Each row was made from one small tree. Brackets hold a mark, then the marks that hang from it, in alphabetical order. Every link used is in the known rows. Write each row's tree.
Known rows
[lopu [beted depim] lanu [muner [momi ditu]]]: [-35  -9  -6  -7 -12  -8  -5 -13  -6   7 -24 -15 -10  -7  -4   0 -13 -11
   0   8  29  37 -28   4  -9  24 -36  26  -7 -19  39   3 -21 -11  12   2
 -18   9   1  16  -5   5 -10 -12 -18 -21]
[depim [beted [fide lanu]]]: [-20  17  11   2  -6 -12   9  -4  -3 -13  -3  -7  -4 -10   3  -1  11   0
  -5  31  27  10  -1   6 -18  10 -24  17 -15  -6  43   2  -6   9  11  -3
  -2  20 -12  26  11   5 -12  17  10 -12]
[beted [fide gamo [lanu lopu]]]: [ -8  18  21 -22  -2  -3   5  11  14   4   1  -2  -8   8  25  -4  -2 -18
   5  16  20   6   4  -4 -18   0 -30  26 -14  -6  42   3 -11  16   6   1
  -8  15 -13  27   9   0 -14   0  19   4]
[lopu lanu [rozal depim] vigerev]: [-11  -2   8   5  -9  -7 -27   0   6 -17 -13  -3 -18  -9 -14  -8  -9  13
   6  15  18  36 -33  -7 -14  17 -27  34 -19 -28  20   1  -7  -2   8   1
 -29  22 -10  12  10  -5 -19  10  -2 -34]
[rozal depim fide]: [ -6  11  12   3 -21  -4 -17  -3   5 -33 -13  10  -3  -1 -20  10  21 -14
  -4  23  18  15  -9  -6 -19   5 -15  18 -25 -24  26  -1  -4  13   1   1
 -11  21  -1  17  11   3  -7  15   3  16]
[lopu [lanu fide] vigerev]: [  6  -8  13   8 -16   2  -7  -6  -6   0   0 -14  -8  -2  -5  -5 -16   2
   6   5  14  18 -16  -6 -23  13 -24  29 -12 -22  22   1 -10   0 -11   6
 -17  21  -8   7   4  10   1   3   3 -29]
[momi [muner [lopu [rozal depim] vigerev]] tidos]: [-13  -3  10   3  -9 -22 -11 -29   6 -16 -12  -8 -25 -10 -18  -5  -3  19
  12  29  24  22 -27 -14 -12  25  -1  30 -13 -26  13 -25  -5   5 -10  -7
 -25  13 -24  13  15   0   1  -3  13   5]
[depim [beted [fide gamo [lanu [lopu vigerev]]]] rozal]: [ -1  19  27 -13   3   9  23   5   5   1  -9   0 -16 -12   3 -10  -8   7
  -7  17  16  10   8  18 -17  -2 -26  21  -5 -10  37   9 -16  -6   9   1
 -10  22 -17  34  11  13 -20   8  16 -13]
[fide gamo [lanu [lopu [beted depim] vigerev]] rozal]: [-15   7  25 -14  -7   7  11  13  11  19 -12 -13 -33  -7   1 -12 -17 -10
  -2   7   7  17  -9  11 -16   5 -25  15 -11 -18  40  -5 -24  -2   9   9
 -19  20 -15  15   3  -5 -20 -22   6 -15]
[momi [ditu fide] tidos]: [-13  -5  11   6  -7 -14   7 -24  -3  11 -18 -14  -8 -10 -19  -1  -8 -21
  19  24  19  13  -3   3 -17  23  -9  39  -1 -17  26   0 -14  19  -9   7
 -23   7  -2  13   7  -8 -23  12  -6  24]
[lanu fide [lopu muner]]: [ 16  -3  20 -12 -12 -12  -3 -11   3  -4  -6  -5   2  14   9   5  -8 -10
   4   9  15   2  -6 -12 -33   4 -20  24  -9 -22   5   2  -3  -5  -5   1
  -7   5  -3  23   7  16   5  -2  20   0]
[rozal [fide gamo [lanu lopu]]]: [ -6  17  17 -14 -14   8  -5   5   9  -9 -12  12  -7   7   7   7   5 -20
  -5   9  14  12   6  -6 -19  -3 -20  15 -17 -12  37   0 -11   9   0   5
   0  11 -15  22   3  -6   5   2  17  19]
[depim beted [rozal [fide gamo [lanu lopu]]]]: [-13  28  25  -6  -9  12   9  -5  -2 -16 -23  19  -8   0  -5   9  10  -6
 -20  16  20   9  11  16 -23  -2 -19  13 -11 -10  32   3 -17  -9   3  -3
   5  14 -23  33   6   1   1  13  13  14]
[rozal [depim beted] [fide gamo [lanu lopu]]]: [-16  30  17  -4 -11   5  -6   4  11 -31 -22  22  -8   3  -1  10  14 -17
 -20  24  31  17   0   1 -16  -2 -24  10 -18 -15  36   1 -18   6   4   6
  -1  20 -18  31  14  -8  -3  19  21  11]
[lanu [lopu [muner momi] rozal]]: [ -3   3   4 -19 -12 -18 -16  -9   4  -5 -12  -7  -9  19  -1   2   2   8
   6   5  16  13 -20  -4 -21   7 -20  24 -15 -21   3  16   3 -14  11  -5
 -14 -10  -4  21  -2   1  10  -2   6  -2]
[beted [depim rozal] [fide gamo [lanu lopu]]]: [ -6  16  26 -24   3   0  15  14  11  19  -9   3 -11  -2  14 -11  -6 -13
   0  16  12   2   3   9 -18  -5 -32  26  -7  -5  41  -3 -16   5   8  -6
  -6  22 -13  32   8   8 -18 -10   9   1]
[momi [muner [lopu beted]] tidos]: [-20   2   6  -2 -16 -20  14 -45  -7  -9  -5 -18 -14  -4  -3   7   4   8
   2  30  28   7   0  -8 -22  30  -4  24  -3 -16  35 -24 -10   6 -17  -3
 -13   4 -19   9   9  12   6 -12  11  21]
[beted depim [fide gamo lanu rozal]]: [-21  14  26  -8  -3  -2   4  24  11  12  -5 -10 -18  -1   7 -12  -1 -24
   3  15  12   8 -12   6 -10   3 -26  20 -23  -5  48  -8 -12  12  14 -10
  -8  30 -17  21   9  -8 -30  -6  -1  -7]
[vigerev [fide lanu] lopu]: [-19  18  -1 -19 -18  -7  -3  -1   4  10   8  -9   0   6   1  10  23 -17
   6  33  11  15 -11  -2 -14   5 -26  29 -14 -16  40  -3  -9  20  -4  -1
 -12  14 -12  16   8   5   9  14   2  18]
[muner [lopu beted lanu vigerev] [momi ditu]]: [-30  -7  -4 -10 -19   1  -6 -28  -6  15 -17 -18 -24 -10 -15  -3  -6   7
   4   4  32  38 -13   1 -19  29 -24  25   6 -24  36   2 -15  -6  -4  11
 -26  12 -10   3 -12  -2   6  -7 -14 -15]
[lanu [fide gamo [rozal depim]] [lopu muner]]: [  0  11  40  -9  -3   0 -16   5  14 -15 -13  -1 -14  21   9   7  -9 -24
  -2   8  19   9 -23  -8 -23   0 -20  25 -17 -23   7   2 -16  -1   1   0
 -11  20 -15  26  10   1 -19   1  20  -2]
[muner [lopu beted rozal [vigerev [fide gamo lanu]]]]: [-38  18   2 -31 -11   4   0  -6  10  25 -18  -5 -22  -6   2   2  12  15
  -2  11  16  32 -16   4 -15  19 -21  38  -8 -15  41   0 -16   2   5   6
 -17  18 -18   8   6  -3  -7 -12   0 -11]
[lanu [lopu [beted depim] rozal]]: [-13   7   0 -18 -12 -20   7  -6   4  15 -15 -10 -15   1   5  -5   1   3
  -3  20  20   9   2   8 -30  16 -24  21  -5 -21  25  -8  -9  -6   1   8
 -20   6   3  17  15  -1 -10 -22   6  -5]
[vigerev fide [lopu lanu rozal]]: [-20   9 -10 -19 -18  -9 -13  -4   5   3  -1 -15  -5   7   5   8  17  -9
   4  31  22  24 -20  -1 -19  20 -36  39 -13 -23  32  -6  -1   5 -11  -1
 -25   8 -10  15  14  -2  -5   9   0   4]
[muner [lopu [beted fide]] [momi ditu]]: [-31   9  -2 -22 -13 -12   5 -27   0  22 -12 -21 -12  -3  -1   6  15  -4
   5  15  38  16   3   5 -21  25 -22  24   5 -12  38   2  -7   6   2   7
 -18  11  -4  12  -4   1  -1  -8  -6   9]
[gamo [fide [lanu lopu] rozal]]: [ -2  13  39  -7 -15   0 -12 -15   6  -1   0  -7 -25  13   6   8   9 -12
   3  17  15   9  -3   6 -22   6 -17  21 -24 -16  19   0 -11  12   3 -10
 -11  11 -28  12 -10 -14  -8  10   9  11]
[gamo [fide [lanu [lopu [beted depim] muner]] rozal]]: [-13   4  32 -15 -10  -2  -4 -15  11   5 -16 -11 -25  -1  12   2   1  -9
  -4  17  12  19 -13  10 -16   9 -26  17 -22 -21  25  -8 -19  -6  15 -10
 -12  11 -21  14  -8   0 -24  -9   5  -8]
[lopu [beted depim] lanu [muner [momi tidos]] rozal]: [-43 -10 -12 -11  -8 -23  -9 -15  -8   0 -20 -15 -16   0  -6  -4 -12  15
  -5  14  25  29 -36   1  -3  27 -28  32 -11 -21  34  -6 -18 -24  11  -9
 -16   3  -6  13  -9   1  -8 -13 -12 -29]
[lanu [fide gamo rozal] lopu]: [  4  13  34  -9 -11   1   1   4   4   6   0 -10 -16  22   9   6  -7 -21
  -2   4  17  -6   1   1 -31   3 -15  22 -12 -14  16   3 -11   5 -15   7
 -10  15 -14  17   8  -6  -4  -6  19   6]
[ditu [fide gamo lanu] [momi muner tidos]]: [ -7  12  22   0   1   1   6 -16   1   7 -16 -11 -12  -8 -11   5  -6 -15
  22  31  20  19 -13  -4   5   9 -10  46  -8  -3  27   0 -24  23   3  -3
   0   8 -28   8   0  -5 -18  10   1  20]
[rozal [fide gamo [lanu [lopu beted muner]]]]: [-18  12  16 -20 -10  10  -2  -4  11 -14 -27   7  -4   0  11  12   3 -11
 -10   5  11  22  -7  -1 -14   6 -26  16 -15 -15  38   2 -19  -4  17   4
   3   8 -12  22  -1   8  -7  -2  19   2]

Which tree is each row?
[-20   3   2   1  -7 -13 -23  -6   1 -20 -19  -3  -3   6   8   5   8   3
 -10  32  41  29 -40  -2 -17  14 -34  28  -6 -28  12  -8 -10 -17  -1  -2
 -12  22 -17  26  21   8  -7  27  13 -27]
[vigerev [lopu [lanu fide] muner [rozal [depim beted]]]]
[ -4  -2   7 -20 -10 -14  11  -9   6   0 -16  -8  -7  -3   7  -5  -6  -6
  -2  14  14  11  -1  -2 -26   9 -31  18  -6 -25  27  -8 -10 -12   4   6
 -16   4   7  23  10  19 -15 -24   7  -5]
[lanu [lopu [beted depim] muner]]
[ -9   8   9  -6 -16   0  -3  -1   5   5   3  -7  -9  -9 -13   4   4  -4
   8  18  -2  21 -14  -2 -13   7 -16  29 -22 -18  34   8 -10  17   4   1
 -17  16  -8  14   3   7   0   6  -1  -8]
[lopu [vigerev [fide lanu]]]
[-32  31  30   8  -7  -1  -9  10   2 -26 -13   7 -18   7  -9   2   7 -14
 -15  25  31  20 -21  10 -11   4 -17  19 -24 -11  37   2 -22   8  12  -3
  -6  32 -28  25  15 -16 -21  20   5 -10]
[fide gamo lanu [rozal [depim beted]]]
[ -7   3   1  -9 -16  -9  -3  -2   6   6  -5 -15 -13  -3 -11   1   8   8
   7  19   0  21 -14   5 -20  14 -16  34 -24 -24  22   9   1   7   1   3
 -30   8   2  14  12   0  -5   1  -4  -8]
[lopu rozal [vigerev fide]]
[-18  26   7   6 -18  -1  -3   4   3 -38 -20  14  -2   3 -14   8  24 -14
 -21  23  32  19   0   3 -16   1 -22  17 -25 -19  40   1 -12   6   0   7
 -11  25  -6  27  26   1 -11  20  11  16]
[rozal [depim beted] [fide gamo]]
[-32  16  24 -13 -10  16   6   3   7  12  -6 -16 -24  -6  -7   8   0  -6
  -5  13   2  25 -19  14  -8  12 -21  30 -20 -15  49  10 -26  11  12   5
 -17  25 -17   8   2  -3 -25  -4  -3 -14]
[lopu beted [vigerev [fide gamo lanu rozal]]]
[ -1  -8  11   2  -8 -11  -5 -35  10  22 -29 -19 -21 -21 -14  -2  -7   4
  35  14  22  27 -17  -5 -21  33 -10  35   1 -20   9  -6   1  11  -7   3
 -33   2 -24   6  12  -6 -11  -1   1   9]
[momi [ditu fide] [muner [lopu rozal vigerev]]]
[-17 -10  13  -1  -3  -3 -24 -12   5  -9 -25  -8 -13 -14  -2   3 -16  22
   0  11  22  39 -47  -2 -12  22 -27  36 -13 -30  14   3 -20 -15  13   3
 -18  24  -8  10   9  13 -23   4   8 -56]
[lopu beted [lanu fide] muner [rozal depim] vigerev]
[  2 -16   6   1 -15   0 -10  -6   1 -20 -11  -7  -9  -7  -9 -14 -16   6
   9   2   9  32 -23 -12 -16  13 -31  29 -20 -29  25   3  -3  -8   8  -4
 -21   9  -5  15   1  16 -15   5  -4 -30]
[lopu lanu muner vigerev]
[-20  23  16  -3  -3 -21 -14  -7   6 -19 -17  10 -15   1  -2   3   6   2
  -8  32  34  19 -15   3 -24  10 -18  18 -14 -18  15   2 -12  -1  11   0
  -8  13 -20  30  15 -11  -2  15  18 -14]
[fide [lanu [lopu [rozal [depim beted]]]]]
[ 14   4  10 -15 -18  -2   8  -4  13   4   5 -12 -12  -2  -7   2   0  -7
   8  17  -1  11   6  -4 -28   4 -24  28 -16 -27  24   8   1  12 -10  11
 -30   3   7  19  10   9  -1  -7   9   8]
[lanu [lopu [vigerev fide]]]
[-14   3  12 -19  -3 -10 -14   1   2  20 -21 -11  -6  23  14  12 -11 -14
   7  -3  31  17 -24   5 -21   9 -18  29  -6 -14   7  14 -15  -7  -1   7
  -9   0  -8  27   5  -8  13  -1  12  -1]
[lanu [fide gamo] [lopu [muner [momi ditu]] rozal]]
[-19  17  21 -17   0   1  11  16   2  18  -9   1  -6  -5   4 -12   0  -8
   0  16  12   5  -7  13 -11  -4 -27  29 -14  -2  48  -5 -19   8  14 -10
  -3  29 -11  26   9  11 -23  -5  -5  -4]
[beted [depim rozal] [fide gamo lanu]]
[  8   0  15   6  -6 -10  10 -28  -3   0 -10 -16 -10 -13 -21   6   0  -8
  27  38  16  11  -3  -6  -8  17  -9  45  -7 -12  12  -3 -10  18  -5  -2
 -11  -1 -14   5   0   4 -20   8  -2  26]
[ditu fide [momi muner tidos]]
[  6  -1  33  12  -4  -5   6 -27  -2  -3 -12 -22 -23 -10 -27   7  -1 -14
  29  37  12  10 -12   0  -7  21  -4  37 -11 -13   6  -3  -9  13  -2  -8
 -10   4 -24   4  -4  -8 -32   7  -6  23]
[ditu [fide rozal] [momi muner tidos]]
[-28  23  25   3  -3   0   8   9   2 -11  -5  -7 -17   2   4  -2   7 -11
 -10  22  28  10  -4  14 -13   6 -23  18 -20  -3  47   2 -11   7  15  -6
  -4  25 -26  28  10  -9 -29  15   9 -11]
[depim [beted [fide gamo lanu rozal]]]
[-15  19  17 -19  -7  -7  -8   7   8   7 -11   4 -12  16  14  -2  -3  -4
   2   9  19  16  -9   2 -22   4 -21  29 -13 -11  27   4 -12   6   7   1
  -5   8 -17  22  10 -14   1   1  13  -3]
[fide gamo [lanu [lopu rozal]]]
[-16   8  10 -25 -15  -7  -4 -14   5  14  -9  -9 -14   8   8   6   6   1
  -5  12  19  20 -14   6  -8   2 -29  20 -19 -17  30   5 -22  -7  15  -5
 -11   3 -11  12 -15   9   1  -5   4  -3]
[gamo [fide [lanu [lopu [beted depim] [muner momi]]]]]
[-28 -13   2  -3  -7 -12 -31 -10   1 -25 -16  -6 -24  -2 -22  -8 -16  21
   5  12  18  39 -55  -8   3  17 -20  36 -21 -31  14   3 -15 -16  15  -8
 -25  10 -11  17  -6  -1  -9  10  -3 -30]
[lopu lanu [muner [momi tidos]] [rozal depim] vigerev]
[-33  12  -1 -29  -6  -4  -1 -10   9   8 -18  -9 -16   1  23  -5   6  10
  -4  11  38  25  -6  -4 -22  26 -37  39  -2 -12  46  -8  -7  -6   5   2
 -20  19 -17   9  10  -1 -28  -9   5 -19]
[muner [lopu [beted [fide gamo]] lanu rozal]]
[ -2  -2  10  -9 -16   8  -2  -5   2  12  -6  -3 -15   8   5 -11 -10   2
   0  -5  28  21 -11 -14 -27  11 -28  32  -3 -20  28  -9  -9  -5 -16   7
 -19  25 -17   5   6   6   6  -6   4 -15]
[muner [lopu [lanu [fide gamo]] vigerev]]
[-15  20  30  -7  -5  -2  -8  15  14 -16  -4  -7 -16   7   0  -1   9 -20
  -1  24  21  13 -15  -1 -11   3 -25  30 -25 -14  38   3 -10  18  10  -3
 -20  33  -9  22  19  -7 -41   8   7   5]
[beted [fide gamo [rozal depim]]]
[-10  12  26 -13  -9   0  15   7   4  25  -7 -14 -20  10  12   3  -9 -18
  -9   9  23  -4   3  11 -29   7 -22  21  -6 -17  30  -8 -22  -3 -12  12
 -11  20  -7  16  11  -2 -14 -24  13  -1]
[lanu [fide gamo rozal] [lopu [beted depim]]]
[ -2  22  22 -17  -5   3   3   0  13  14 -12   3 -10   8   7  -3  -7 -18
  14   8  16   8  -2  -4 -17  -3 -27  35  -5  -9  30  13 -13  15   3   8
 -12   9 -17  13   4  -6 -18   7  14  11]
[ditu [fide gamo [lanu lopu]]]
[-13 -11   1  -3 -19  -5  -6 -26  -9  11   4 -14 -23   6 -15  -7 -11  15
   5   2  28  16 -18 -12 -18  18 -15  30  -2 -22  19  -9 -11 -13 -18   0
 -18  13 -18   4 -16   4  22  -2   0  -9]
[muner [lopu [lanu fide] vigerev] [momi tidos]]
[  0   6  16  -9  -6  -4  13 -29   5   9 -18  -9 -17  -1 -11  -3   5 -11
  25  26  26  16   1 -11 -11  15 -13  46   1 -10  19 -12 -10  13 -12   0
 -12   2 -23   6   3  -2 -19  -2  -1  38]
[ditu [fide gamo] [momi [muner lopu] tidos]]
[-17  17  -6 -22 -20   4   0   9   7   2   4 -11  -2  15  13   6  13 -26
  -2  23  21  22  -9  -5 -14   8 -42  40 -13 -19  51  -3 -11  13 -16   6
 -26  16  -7  16  18   3  -8  10   0  15]
[vigerev [fide gamo] [lopu lanu]]
[ -4  17  32   6 -18  -3 -21 -11   5 -18  -4  -6 -21  12 -11   7  20  -9
  -2  25  19  16 -12   4 -17   6 -15  29 -33 -24  20   0  -9  15   1  -8
 -22  24 -14   9   6  -7 -25  19   0  13]
[gamo [fide [rozal depim]]]
[-21   1  -3 -14 -19 -10   5 -21  -1   9 -13  -6 -15  -5   2 -13   1   1
  -6  11  31  23  -1  -7 -30  23 -35  24   1 -20  41 -21  -7  -8  -7   3
 -20  17  -9   6   4   6 -11 -21 -11 -10]
[muner [lopu [beted depim] lanu]]
[-16  16  12 -15 -13  -9 -14 -13  12 -19 -25   8 -12  -6  -5  16  15   2
  -9  27  22  16  -5   2 -24  16 -18  19 -14 -26  19  -1  -9  -1   3   9
 -14   9  -4  17  10  -6 -12   1  16   5]
[lanu [lopu beted [rozal depim fide]]]
[-15  25  11  -6 -11  -4  -8   4  12 -33 -26  16 -12   7  -2   9  18  -8
 -20  23  33  16   2   5 -24   5 -22  18 -20 -21  23   1  -7  -4   0   8
 -14  13 -10  32  25 -10 -11  13  21  12]
[lanu [lopu [rozal [depim beted] [fide gamo]]]]
